What can hang from each mark
k894: k132
k373: k132 k213 k700 k733 k834
k10: k834 k954
k834: k10
k733: k373
k132: k894
k213: k501

Known rows, with every way that one mark hangs from another
(k733 (k373 (k132 k894) k213 k700 k834)): [ 0.03 -0.12  0.17  0.53 -5.15  0.67  2.73  1.80  0.50  1.20  1.17 -0.05
 -3.54 -0.55  3.05 -0.19  0.44 -1.87]
(k834 (k10 k954)): [-0.13  2.80 -0.65  0.35  4.41  0.03 -3.57 -2.15 -0.66 -0.21 -0.50 -0.23
  5.59  1.69 -3.07  1.65 -0.33  2.41]
(k733 (k373 k213)): [ 0.33 -0.06  0.20 -1.29  0.81 -0.22 -1.97 -0.98 -0.88  0.86 -0.73  0.06
  3.59 -0.23 -5.69  0.42 -0.07  0.62]
(k733 (k373 k132)): [ 0.10 -0.26 -1.62 -1.05  1.21  1.65 -1.23 -0.25 -0.39 -0.08 -1.43 -0.30
  3.42 -0.97 -0.52  0.18  0.10  1.85]
(k213 k501): [-0.05  1.67 -0.38 -1.06  2.58 -3.37 -2.26 -1.84 -0.87 -0.33 -1.46 -0.09
  1.16 -0.51 -0.05 -0.62 -0.25  1.03]
(k373 k132): [ 0.21 -1.70 -0.49 -0.92  1.68  0.52 -0.69 -0.14 -0.17 -1.47 -0.98 -0.02
  1.14 -1.63 -0.64 -0.03 -0.02  2.86]
(k733 (k373 k700)): [ 0.80  0.94 -1.96 -0.79  1.05  0.88 -0.77 -1.67 -1.26  0.11 -0.21 -0.23
  3.29 -0.14 -1.18  0.50 -0.10  0.84]
(k834 k10): [-0.36  0.40 -1.16 -0.20  4.70 -1.53 -3.48 -1.79 -2.20  0.32 -0.65 -0.18
  4.72  0.68 -3.20  0.42 -0.60  1.94]
(k10 k834): [ 0.62  1.86 -0.77 -1.03  2.46  0.87 -2.76 -1.75 -0.25 -1.65 -0.56 -0.55
  4.41  0.22 -1.93  0.43  0.18  2.97]
(k373 k733): [ 0.03 -1.58  0.36 -0.70  4.76 -0.03 -1.60 -1.94 -0.36 -2.50 -0.23  0.29
  2.45 -0.31 -5.84  0.11 -0.46  1.21]
(k10 k954): [ 0.54  2.49 -0.07 -0.63  3.30  0.70 -2.70 -2.38  0.46 -2.04 -0.69 -0.14
  4.22  0.01 -4.56  1.58  0.00  3.11]
(k132 k894): [-0.72  0.27 -1.04 -1.33  1.85 -2.18 -1.78 -1.08 -1.47 -2.08 -0.61 -0.35
  1.91 -2.14 -4.50  0.10 -0.11  2.52]
(k894 k132): [ 0.16 -0.22 -0.81 -0.76  5.46 -0.75 -1.88  0.93  0.03 -1.35 -1.84 -0.44
  2.01 -2.66 -8.19 -0.97 -0.21  4.35]
(k373 (k132 k894) (k213 k501) k700 k834): [-0.31  0.21  1.80  0.98 -5.96 -2.80  4.11  2.23  1.02  0.95  1.35  0.22
 -8.34 -0.32  7.58 -1.13  0.45 -2.99]
(k373 k132 k213 k700 k733 (k834 k10)): [ 0.07 -2.82  2.19  2.28 -1.56  1.08  3.20  1.44  0.88  0.93  2.36  0.75
 -4.85  2.48  3.31 -0.12 -0.24 -3.53]
(k733 (k373 k132 k700)): [ 0.75 -0.39 -1.85 -0.57 -0.36  2.20  1.01 -0.13 -0.37  0.06 -0.28 -0.21
  1.56 -0.52  2.08  0.26  0.18  0.97]
(k733 (k373 k132 k700 (k834 (k10 k954)))): [ 0.46  2.97 -1.52  1.79 -1.58  2.89  0.23  0.14  0.82  1.62  0.60 -0.26
  1.06  2.33  5.92  1.08  0.16 -0.94]
(k733 k373): [ 0.30  1.05 -1.77 -1.31  2.55  0.29 -2.99 -1.84 -1.25 -0.09 -1.43 -0.26
  5.15 -0.78 -3.86  0.36 -0.18  1.76]

Rows
[-1.12  1.47 -1.94  0.79 -1.30  0.10 -1.21  1.05 -0.86  1.59 -0.57 -0.52
  1.02  0.23  2.94 -0.07  0.01 -0.53]
(k733 (k373 (k132 k894) (k834 k10)))
[ 0.20  0.71 -1.26  0.08 -0.94  1.41 -1.22  0.15  0.39  0.50 -0.89 -0.20
  1.01 -0.62  2.26 -0.29  0.11  0.24]
(k733 (k373 k132 k834))
[-0.08  0.00 -2.14 -0.65 -1.44  1.22  1.73  0.62 -0.58 -0.41 -0.04 -0.40
  0.43 -1.23  1.75  0.14  0.32  0.83]
(k733 (k373 (k132 k894) k700))
[ 0.03 -1.17 -0.16 -0.61 -3.08  0.79  2.69  1.44 -0.22  0.54  0.62 -0.08
 -1.13 -0.86  0.22  0.20  0.43 -0.39]
(k733 (k373 (k132 k894) k213 k700))
[-0.88  1.39  0.81  0.10 -4.56 -2.00  0.81  1.79  0.64  2.01 -0.52 -0.14
 -3.40 -0.45  3.64 -0.96  0.39 -2.51]
(k733 (k373 (k132 k894) (k213 k501) k834))
[ 0.00 -4.32  2.57 -0.48  1.20  0.98  1.55  0.73  1.04 -1.55  0.38  0.69
 -1.27 -0.23 -4.35 -0.10 -0.06 -0.06]
(k373 k132 k213 k733)
[ 0.22  0.45  0.60  2.66  0.39  2.94  1.99  0.14  1.88 -0.61  1.89  0.31
 -2.12  3.03  4.82  0.95 -0.11 -1.78]
(k373 k132 k700 k733 (k834 (k10 k954)))
[-0.90 -3.86  2.42 -0.54 -0.10  0.02  2.29  1.46  0.74 -1.97  0.63  0.44
 -2.52 -1.13 -4.43 -0.09  0.13 -0.02]
(k373 (k132 k894) k213 k733)
[ 0.58 -0.23  2.09  1.00 -4.61 -1.66  3.25  1.60  1.34  1.38  1.11  0.46
 -7.07  0.53  7.58 -1.04  0.27 -2.91]
(k373 k132 (k213 k501) k700 k834)
[ 0.63  1.39  0.35 -0.71 -1.09 -1.52  0.55 -0.70 -0.55  1.92 -0.03  0.07
  0.10  0.87 -0.09 -0.16  0.08 -1.83]
(k733 (k373 (k213 k501) k700))
[-0.63  1.00 -1.56  0.01 -2.24  0.54 -0.51  0.75  0.09  0.08 -0.66 -0.42
 -0.06 -1.38  1.98 -0.28  0.22  0.12]
(k733 (k373 (k132 k894) k834))
[-0.64  0.39  1.83  1.37 -2.04 -2.85  0.12  1.50  0.32  2.70  0.01  0.27
 -3.74  1.70  5.54 -0.82 -0.10 -2.42]
(k373 k132 (k213 k501) (k834 k10))
[ 0.35  0.93  0.62 -0.18 -1.15 -0.40 -1.89 -0.48 -0.14  1.49 -0.20  0.08
  1.35  0.08 -2.57 -0.07 -0.07 -1.26]
(k733 (k373 k213 k834))
[-0.82 -1.30 -0.26  2.16 -0.80  0.59  2.88  1.25  0.18 -0.54  1.94  0.11
 -4.15  1.26  5.00 -0.22 -0.18 -2.25]
(k373 (k132 k894) k700 k733 (k834 k10))
[ 0.10 -1.73  2.83  0.50  0.63 -0.69 -0.41 -0.57  0.79 -0.78  1.06  0.69
 -1.78  0.61 -4.38 -0.28 -0.38 -2.01]
(k373 k213 k733 k834)
[ 0.32 -2.88  2.70  0.19 -1.08 -0.54  4.27  0.76  1.30 -0.37  1.14  0.73
 -5.28  1.01  2.25 -0.60  0.08 -2.53]
(k373 k132 (k213 k501) k700 k733)
